Each row was made from one small tree. The marks that hang from a mark follow it in brackets, in alphabetical order. Every link used is in the known rows. Write each row's tree.
Known rows:
lepu{rezoz sunib{vina}}: [-0.31 -0.54 -1.48 -2.09  1.25 -0.01  1.96 -0.09 -0.41 -2.81  0.36 -0.54
  0.85 -2.06 -0.80 -0.09 -0.58 -0.18  0.04 -0.91  1.41  0.73 -0.37]
lepu{sunib{vina}}: [-0.46 -0.99 -0.32  0.00 -0.62 -0.23  1.52 -0.78 -0.41 -2.22 -0.71 -0.20
 -0.37 -1.53  0.83  0.55  0.14  1.35  0.11 -0.42  0.78 -0.52  0.37]
vina{sunib}: [-0.13 -0.29  1.21  0.40 -0.41  2.16  0.18 -0.02  0.01  0.12  0.26 -0.82
 -1.22  0.79  0.07  0.50 -0.91 -0.39 -0.45 -0.20 -0.62 -0.53  0.63]
doti{dube{sunib} sabomil{zuga}}: [ 0.52  0.57  1.77  0.95  0.19  0.79 -1.99  2.68  0.00  3.23  0.64  0.16
  1.07 -2.03  0.44  1.93 -1.59 -3.64  0.18 -0.51 -0.95  5.36  1.09]
vina{nevo sunib}: [-0.05 -0.67  1.07 -0.90 -0.42  1.88  1.16 -0.68  0.17 -0.32  0.21 -0.27
  0.13  0.84 -0.28 -1.55 -1.60 -0.35 -0.01 -2.42 -0.40 -0.88  1.64]
doti{sabomil}: [ 0.25  0.24  1.47  1.19  0.22  0.58  0.64  1.35 -0.24 -0.02 -1.48  0.38
  0.27 -1.82 -0.55  1.99 -1.44 -2.95  0.21  0.51  0.08  1.58 -0.30]
dube{doti{sabomil{zuga}} sunib}: [-0.71  0.60  1.59  1.10 -0.49  1.63 -2.05  1.44 -0.21  2.91  0.85 -0.73
  4.06 -2.10 -1.93  0.41 -0.88 -2.23 -0.08 -0.26 -0.96  4.50  0.04]
sinom{lazak}: [-0.64 -0.80  2.03  2.80 -1.00  1.97  1.43  0.85 -0.34  3.47 -1.31 -0.59
 -1.22 -1.15 -0.63  2.24  0.24 -1.12 -0.02 -0.38 -1.52  1.97  0.62]
dube{doti{sabomil{zuga}}}: [-0.48  0.84  1.94  0.74  0.52  1.16 -1.59  1.09 -0.82 -0.39  0.36 -0.58
  0.97 -2.18 -1.17  1.11 -0.74 -2.21  0.27 -0.15 -1.29  2.26 -0.30]
sunib{dube sinom{lazak} vina{nevo}}: [-0.16 -0.05 -0.94 -1.00  0.34 -2.50  2.35 -1.22 -0.28 -0.18 -1.56  0.75
 -0.98  1.63  0.38 -0.35  0.99  2.23  0.06 -0.57 -0.22 -1.31 -0.02]
vina{nevo sunib{dube sinom}}: [ 0.49 -0.51 -1.00 -2.38  0.82 -0.44  0.76 -1.40  0.46 -2.24  0.04  0.86
 -2.63  1.97  0.50 -2.09  0.35  1.36 -0.02 -0.58  0.12 -4.36  0.50]
doti{dube sabomil}: [ 0.85  0.85  1.67  1.58  0.53 -0.77  0.25  1.88  0.07  0.47 -0.39  0.66
 -0.05 -1.13  1.66  1.78 -1.94 -3.10  0.22  0.69  0.12  2.21  0.34]
sunib{dube}: [ 0.54  0.80  0.04  1.09  1.32  0.93  0.76  0.18 -0.41 -0.98  0.02  0.44
 -2.17 -2.24  0.36  0.62  0.68 -1.35  0.36  0.44 -0.05 -1.79 -0.33]
lepu{rezoz sunib{dube}}: [ 0.30 -0.65 -1.67 -2.23  3.29  0.67  2.33  0.22 -0.16 -3.00  1.51  0.26
 -1.31 -4.43 -0.67 -0.47  0.89 -1.91  0.37 -0.37  1.32 -2.45 -0.56]
lazak{sinom}: [-0.08 -2.08  0.47  0.93 -0.68  3.23 -0.24  0.53 -0.14  0.66 -1.48 -0.53
 -1.03 -2.46 -1.03  1.14 -0.02 -0.55  0.49 -0.39 -0.26  0.81  1.47]
vina{nevo sunib{sinom{lazak}}}: [-0.70 -1.97  1.03 -0.74 -1.64  0.64  1.38 -0.74  0.46  2.20 -1.32 -0.12
 -1.67  3.25 -0.41 -0.45 -0.18  1.57 -0.44 -1.45 -1.38 -0.68  1.47]
dube{doti{sabomil} sunib{sinom vina}}: [-0.65  0.82 -0.63  0.73 -1.62 -2.49 -1.10 -0.10  0.45  1.72 -0.89 -0.06
  5.43  2.44 -0.75 -0.53 -1.00  1.71 -0.74  1.96  1.11  3.00 -1.34]
lepu{rezoz}: [ 0.26  0.31 -0.06  0.13  0.84  2.38  0.39  1.32 -0.40 -0.01  0.15 -0.39
 -0.27 -1.77 -1.91  0.34 -0.90 -2.91  0.26 -0.83  0.22  1.73 -0.50]
sabomil{doti{dube} zuga}: [ 0.63  1.14  1.88  1.40 -0.34  0.61 -2.43  1.33 -0.71  1.30 -0.51 -0.37
 -1.57 -0.57  0.53  1.39  0.25 -0.70  0.90 -1.51 -2.09  2.81  0.74]
dube{sunib}: [-0.09 -0.33  0.80  2.61 -1.77  2.63 -0.45  0.91  0.24  3.66 -0.52 -0.17
  1.58 -1.23 -1.00  0.31 -0.37 -1.41  0.00 -0.40 -0.06  2.80  0.52]
nevo{vina}: [ 0.46 -0.90  1.55  3.15 -2.85  2.99 -1.16  0.44 -0.10  1.00 -0.10 -0.68
 -1.44 -0.91  0.55  2.55 -0.53 -2.53  0.40 -1.15  0.03  0.93  0.97]
doti{dube{sunib{sinom}} sabomil{zuga}}: [ 0.67  0.02  0.81  0.57 -0.82 -0.33 -3.03  2.39  0.28  2.73 -0.76  0.88
 -0.95  0.09  0.67  1.83 -0.53 -1.82  0.19  0.58 -0.88  4.36  0.41]
lepu{rezoz sunib}: [-0.13 -1.42 -0.59 -1.10  0.95  1.93  1.60  0.61 -0.11 -1.40  0.43 -0.21
 -0.57 -3.47 -1.29 -0.08 -0.03 -1.92  0.40 -1.11  0.87  0.03  0.01]
sunib{sinom vina}: [ 0.07  0.23 -0.70  0.80 -1.62 -0.87 -0.77 -0.44 -0.43 -1.36 -2.38  0.34
 -2.00  2.21  0.41  0.88  0.28  2.07  0.02  0.93  0.15  0.10 -0.89]
doti{dube sabomil{zuga}}: [ 0.75  0.73  2.12  0.54  1.01  0.33 -1.45  2.39 -0.60  0.01  0.03  0.29
 -1.99 -2.13  1.20  2.64 -1.47 -3.45  0.52 -0.35 -1.34  3.21  0.75]
sunib{sinom vina{nevo}}: [ 0.14 -0.13 -0.75 -0.42 -1.64 -1.18  0.14 -1.10 -0.35 -1.64 -2.35  0.86
 -0.78  2.28 -0.01 -1.12 -0.40  1.90  0.45 -1.22  0.40 -0.15  0.14]
sabomil{zuga}: [ 0.01 -0.06  1.58  1.21 -0.29  3.20 -1.67  1.11 -1.06 -0.03 -0.57 -0.36
 -3.60 -2.30 -0.74  1.89  0.35 -1.92  0.69 -1.35 -1.87  1.69  0.57]

Which tree is each row?
[-0.18  1.08  0.32 -2.48  2.61 -1.41  1.89 -1.00  0.37 -2.04  2.31 -0.03
  3.83  0.16 -0.08 -2.73 -1.76 -0.70 -0.36 -0.38  0.61 -2.68  0.24] : vina{nevo sunib{dube{doti{sabomil}}}}
[ 0.06 -1.27  0.09 -1.23 -1.47  0.63  0.03 -0.98  0.46 -0.76 -1.04  0.40
 -1.89  3.04 -0.09 -1.64 -0.57  1.32 -0.04 -1.33 -0.29 -1.96  1.00] : vina{nevo sunib{sinom}}
[-0.85  1.36  0.80  0.15 -0.20 -0.28 -1.68  0.77 -0.54  1.59  0.89 -1.08
  5.54 -0.71 -1.45  0.34 -1.49 -0.47 -0.43 -0.09 -0.44  5.09 -0.32] : dube{doti{sabomil{zuga}} sunib{vina}}
[ 0.24 -1.62 -1.53 -0.53  0.51 -0.63  0.87 -0.83  0.20 -2.80 -0.93  1.32
 -4.67 -1.76  1.17  0.02  2.72  1.28  0.47  1.32  0.73 -4.54 -0.43] : lepu{sunib{dube sinom}}
[-0.04 -0.40 -1.17 -0.03 -2.62 -0.81 -0.32 -0.79  0.30  1.61 -1.82  0.69
  2.44  2.40 -0.70 -1.80 -0.53  2.09  0.07 -1.32  0.78  1.97  0.45] : dube{sunib{sinom vina{nevo}}}
[-0.81 -1.11 -0.22  0.52 -2.85 -0.85  1.16 -0.48  0.30  4.59 -2.18  0.15
  2.72  2.63 -1.07 -0.65 -0.05  2.23 -0.32 -1.47 -0.31  3.39  0.90] : dube{sunib{sinom{lazak} vina{nevo}}}
[ 0.46  1.24 -0.90 -1.17  1.44 -1.31  2.11 -1.13 -0.64 -2.77 -0.01  0.64
  0.84 -0.76  0.43 -1.49 -0.51  0.30  0.45 -1.47  0.78 -1.60  0.17] : sunib{dube vina{nevo}}
[-0.62 -0.26 -0.09  2.69 -2.89  0.98 -2.00 -0.17  0.64  3.46 -0.50 -0.08
  2.10  1.55 -1.06 -1.53  0.92  1.54 -0.25  0.97  0.02  1.47 -0.56] : dube{doti sunib{sinom}}
[-0.77 -1.57  1.12  0.54 -1.39  0.95  0.47 -0.10  0.36  2.68 -1.34 -0.67
 -3.06  3.10  0.00  1.60  0.57  1.70 -0.80  0.74 -1.62 -0.31  0.54] : vina{sunib{sinom{lazak}}}
[-0.08  1.61  0.85 -0.44  2.83 -0.04 -0.84  0.75 -0.85 -1.82  1.44 -0.12
  0.29 -3.04 -0.53  0.60  0.20 -2.20  0.32  0.64 -0.88 -0.16 -0.82] : sunib{dube{doti{sabomil{zuga}}}}
[ 0.13 -0.27 -0.39  0.29 -1.30  0.24 -1.80 -1.64  0.67 -1.08  2.29 -0.90
 -1.17  3.08  1.64 -0.13  0.91  1.59 -0.58  1.12  0.50 -3.93 -0.23] : nevo{vina{sunib{dube{doti} sinom}}}
[-0.59 -0.07  0.69  0.68 -1.38  0.55 -3.18  1.08  0.10  2.52 -0.47 -0.06
  1.97  0.05 -1.70  0.32  0.07 -0.42 -0.07  0.78 -0.87  3.42 -0.65] : dube{doti{sabomil{zuga}} sunib{sinom}}
[ 0.65 -0.31  0.52  0.19 -0.17  1.73 -0.19 -0.54  0.28 -0.91  2.30 -0.94
 -1.71  0.35  1.56  1.58 -0.35 -1.45 -0.36 -0.30  0.31 -2.69  0.88] : nevo{vina{sunib{dube}}}
[-0.33  1.40  0.90 -2.25  3.27  0.00 -0.63  0.17 -0.41 -2.12  2.78 -0.96
  0.52 -0.99 -0.16  0.06 -0.53 -1.17 -0.46  0.74 -1.07 -1.30 -0.33] : vina{sunib{dube{doti{sabomil{zuga}}}}}
[-0.10 -0.66  0.97  2.90 -2.89 -1.16 -0.84  1.10  0.87  7.64 -1.98 -0.07
  1.61  2.83  0.14  0.96  0.95  1.86 -0.18  0.40 -1.31  4.14  0.45] : sabomil{doti{dube{sunib{sinom{lazak}}}}}
[-0.67  1.14  0.21 -0.17 -0.90 -1.65  0.91 -0.37  0.27  1.68  0.42 -0.18
  8.82  0.37 -1.37 -2.49 -2.61 -0.06 -0.32 -1.23  1.30  3.72  0.28] : dube{doti{sabomil} sunib{vina{nevo}}}
[ 0.34 -1.65  0.68  0.95 -3.29  1.82 -2.06 -0.51  0.64  0.08 -0.10 -0.76
 -3.17  3.36  1.15  1.96 -0.27  0.29 -0.37 -0.06 -0.04 -1.28  0.82] : nevo{vina{sunib{sinom}}}
[-0.62  0.50  1.13  2.13 -0.98  0.68 -0.35  0.94  0.47  3.31  0.39 -0.39
  5.95 -1.07 -1.49 -0.41 -1.52 -1.72 -0.41  0.80  0.52  3.51 -0.35] : dube{doti{sabomil} sunib}
[-0.34 -0.87  0.03 -0.53  0.76 -0.26  1.21 -0.47  0.31  1.22 -0.21 -0.20
 -3.73  2.08  0.69  1.17  1.46  1.58 -0.81  1.52 -1.19 -2.82 -0.04] : vina{sunib{dube sinom{lazak}}}
[ 0.00  1.63  0.41  0.63  2.30 -1.02  0.93  0.19 -0.15 -1.31  0.96  0.24
  2.31 -1.99 -0.06 -0.21 -0.36 -1.70 -0.01  1.66  0.59 -1.24 -1.24] : sunib{dube{doti{sabomil}}}
[-0.21 -0.64 -2.62 -2.04  2.08 -0.90  0.77 -0.84  0.30 -3.10  1.54  0.39
 -0.67 -1.56 -0.61 -2.30  2.12  1.12  0.18  1.14  1.45 -3.72 -1.59] : lepu{rezoz sunib{dube{doti} sinom}}
[ 0.59  0.64 -1.89 -1.57  0.61 -2.45  0.93 -1.49 -0.32 -3.18 -1.23  1.28
 -1.36  1.41  0.69 -1.66  0.53  2.09  0.44 -0.48  0.87 -2.62 -0.49] : sunib{dube sinom vina{nevo}}
[ 0.42 -1.31 -2.69 -2.59  2.27 -0.48  1.30 -0.12  0.15 -3.27  0.25  0.90
 -3.24 -2.18 -0.45 -0.63  1.89 -0.18  0.39  0.71  1.41 -3.58 -1.22] : lepu{rezoz sunib{dube sinom}}
[ 0.48  1.04 -1.76 -0.30  0.68 -2.15  0.04 -0.92 -0.42 -2.74 -1.27  0.74
 -2.69  1.35  1.09  0.44  1.19  2.03  0.02  1.68  0.61 -2.35 -1.40] : sunib{dube sinom vina}
[-0.20  0.24 -1.35 -2.71  4.12 -1.36  2.45  0.28  0.13 -3.22  2.43  0.05
  3.18 -4.19 -1.13 -1.34 -0.23 -2.28  0.04  0.85  1.89 -1.72 -1.40] : lepu{rezoz sunib{dube{doti{sabomil}}}}
[ 0.37  0.15 -0.02 -1.99  1.86  0.68  1.80 -1.03  0.11 -1.81  1.38  0.20
 -0.61 -0.13  0.32 -1.95 -0.71 -0.39  0.02 -1.58  0.02 -3.30  1.11] : vina{nevo sunib{dube}}
[ 0.46  0.62 -0.80  1.59 -2.19 -1.75 -1.57  0.38  0.48  2.46 -0.74  0.47
  0.80  3.05  1.87 -0.02 -0.36  1.95 -0.33  0.93  0.62  3.00  0.15] : doti{dube{sunib{sinom vina}}}
[-0.10 -0.60  0.01  1.26  0.23 -0.28  1.01  0.10 -0.08  1.55 -1.57  0.59
 -3.93  0.13  0.24  1.74  2.22  0.67 -0.02  1.45 -0.99 -1.59 -0.62] : sunib{dube sinom{lazak}}
[ 0.05  1.02 -0.07 -0.86  1.90 -1.16 -1.96  0.37 -0.56 -2.22  0.19  0.59
 -1.59 -0.87 -0.35  0.56  1.19 -0.46  0.30  1.70 -0.84 -1.22 -1.50] : sunib{dube{doti{sabomil{zuga}}} sinom}
[-0.40  1.15  0.16 -0.09  1.68  0.56  0.45 -1.12  0.10 -1.27  2.68 -0.94
  0.73  0.60  0.59 -1.72  0.16  0.97 -0.65  0.92 -0.09 -3.27 -0.28] : vina{sunib{dube{doti}}}
[ 0.77 -0.86 -0.39 -0.23 -1.09  0.66 -1.29 -0.90  0.56 -1.27  1.00 -0.29
 -3.88  2.44  1.79  1.46  0.68  0.29 -0.35  0.78  0.40 -3.68  0.24] : nevo{vina{sunib{dube sinom}}}
[-0.27  2.29 -0.72  0.62  1.36 -1.41  0.67 -1.21 -0.63 -2.20  1.37 -0.52
  1.99 -0.10  0.67 -1.17  0.44  1.60 -0.20  1.03  0.60 -1.46 -1.16] : sunib{dube{doti} vina}
[-0.16  0.19 -0.94 -1.89  0.54 -0.97  0.24 -2.11  0.49 -2.11  1.41  0.28
  0.11  2.68  0.39 -3.77  0.55  2.62 -0.23 -0.18  0.20 -4.63  0.06] : vina{nevo sunib{dube{doti} sinom}}
[ 0.27 -0.35 -3.53 -3.64  2.48 -2.35  1.60 -0.80 -0.17 -4.56  0.21  0.60
 -1.82 -0.89  0.09 -0.67  1.37  1.56  0.06  0.85  1.94 -2.88 -1.57] : lepu{rezoz sunib{dube sinom vina}}
[-0.02 -1.71  0.48  0.38 -1.22  0.63  0.06 -0.64  0.59  1.69  0.77 -0.84
 -3.42  2.66  1.47  2.62  1.15  0.48 -0.70  0.63 -0.72 -2.40  0.72] : nevo{vina{sunib{dube sinom{lazak}}}}
[-0.35 -0.07 -1.62 -1.68  3.12  0.19  1.86 -0.49  0.00 -2.69  2.83 -0.38
  1.36 -3.60 -0.82 -2.25  1.09 -0.67  0.14 -0.03  1.38 -2.65 -0.96] : lepu{rezoz sunib{dube{doti}}}
[ 0.37  1.73  0.21  1.70 -1.59 -1.81 -0.76  0.46  0.21  3.66 -0.40 -0.58
  4.87  1.93  0.71 -0.26 -1.10  1.57 -0.11 -0.39  0.25  4.59  0.31] : sabomil{doti{dube{sunib{vina}}}}
[ 0.48  1.25  0.10  0.53 -1.84 -2.20  0.15 -0.19  0.35  3.28 -0.39  0.03
  6.25  1.95  0.33 -2.26 -1.82  1.52  0.31 -2.56  0.52  4.23  1.28] : sabomil{doti{dube{sunib{vina{nevo}}}}}
[ 0.55  0.23  0.48  1.40 -2.28 -0.02 -3.97  1.36  0.18  4.14 -1.31  0.18
 -0.67  1.62  0.00  0.54  1.00  1.11  0.55 -0.57 -1.67  3.94  0.45] : sabomil{doti{dube{sunib{sinom}}} zuga}
[ 0.10 -0.75 -2.37 -1.56  0.70 -2.54  1.20 -1.51 -0.12 -4.14 -0.94  0.94
 -3.11 -0.36  1.68 -0.04  2.05  2.97  0.13  1.38  1.26 -4.02 -0.76] : lepu{sunib{dube sinom vina}}
